Every row comes from one small tree of marks. The marks that hang from a mark follow it in brackets, in alphabetical order. Every link used is in the known rows. Which tree was each row made from?
(in the rows, 128 means zero)
Known rows:
C{D M}: [111 103  53  95 129 168 114 108 209 110 152 159 113 181 192  92 118  83
 147]
Y{Q}: [149 141 165  69 139 155 149 167 129 121 188 133 131 156 167 100 124 147
 120]
C{D{J Y{A Q{G}}} K M}: [125  87  63 165  81 155 102 152 121 115 113 146  97 142 174 148 113  99
 112]
J{D{Y{A}}}: [120 123 103 105 155 121 156 147 157 139 124  78  99 173 149 121 110 135
 134]
G{D{J Y{A}} Q}: [101 157 139 166 164 112 166 150 130 108  92  64  94 129 113 145  96 104
 117]
Y{A Q}: [143 131 174  52 137 129 168 198 111 130 149 121 124 125 147 112 139 192
 133]
C{D}: [116 127  98  96 152 160 149 114 192 102 157 133 129 187 187  91 122 109
 146]
A{G{Q}}: [103 179 190 105 169 141 139 130 146  96 132 133  90 131 109  93 120 107
 122]
D{J Y{Q{G}}}: [144 122 170 130 102 153 127 139 100 118 154  96 149 165 136 145 126  97
  80]
G{D{J Y} Q}: [107 167 132 178 167 133 154 125 145 100 124  72 101 156 128 136  85  67
 106]
C{D{J Y{A{G} Q}} K M}: [117 101  77 165 101 154  97 132 138 119 112 158  89 138 171 137 101 109
 143]
Q{G{D{J}} Y}: [110 163 125 141 149  99  95 145 145  97 105  97 134 188 128 100 133  68
  51]
Q{G Y{A D}}: [123 106 129  88 122  92 137 171 140 105 103 122 130 152 118 120 144 165
 101]
D{J Y{Q}}: [153 126 161 121 120 161 144 135 120 126 168 102 141 176 160 148 116 111
 116]
D{J Y{A Q{G}}}: [138 111 177 117 100 130 143 166  83 127 118  85 142 136 120 155 138 135
  93]
C{D{J} K M}: [116 129  49 152 115 185  79 127 180 111 121 198  95 179 217 132 106  61
 160]
C{D{J Y} K M}: [124 101  33 175 113 186  99 112 187 100 127 161  82 198 207 149  99  57
 153]
G{D}: [109 151 119 110 175 133 133 154 183 105 138 113 118 173 156  91 108 112
 131]

Write each row's tree:
[130 166 142 131 146 127 147 130 138 106 139 131 119 160 148 136 107 108
 115] => G{Q{Y{D{J}}}}
[ 91 192 151 138 198  95 132 130 163  83 122 101  84 149 101  67 107  96
  85] => A{G{D Q{Y}}}
[120 119 151 102 113 135 130 157 139 147  94 154 157 127 153 168 117 165
 183] => Y{A D{J}}
[108 175 174 140 150 118 115 109 139 108 119 142 119 139 114 119 106 105
 116] => A{G{Q{Y{D{J}}}}}
[119 131 199 109 100 119 107 153  97 161 117 160 172  84 125 144 106 186
 157] => Y{A{G} D{J} Q}
[132  92  56 156  97 164 117 148 138 120 126 151  90 153 196 150 104 114
 145] => C{D{J Y{A Q}} K M}
[102 110 122 125 146 107 142 166 151  94  99  69 109 152 103 112 126 122
  93] => Q{G{D{Y{A}}}}
[146 114 168 109 118 140 160 161 103 135 132  90 134 148 141 158 128 152
 129] => D{J Y{A Q}}
[141  95 160  88 118 126 170 179 105 108 141  78 118 138 114 125 140 165
  92] => D{Y{A Q{G}}}
[146 134 162 111  98 156 116 144 115 152 174 163 179 137 177 147  93 144
 147] => Y{D{J} Q}
[127 143 136  98 155 104 181 165 140 102 125 116  93 134 128 124 121 166
 125] => G{Q{Y{A D}}}
[104 188 138 145 179  84 152 162 127 105  86  83  96 140 122 118 115 107
  92] => G{D{J} Q{Y{A}}}
[132  98  57 177  84 175  86 127 135 106 147 156 103 167 189 139 102  62
 101] => C{D{J Y{Q{G}}} K M}
[ 93 153 192 131 125 118 124 138 118 137  78 152 134  84 104 154 103 152
 166] => Y{A{G{Q}} D{J}}
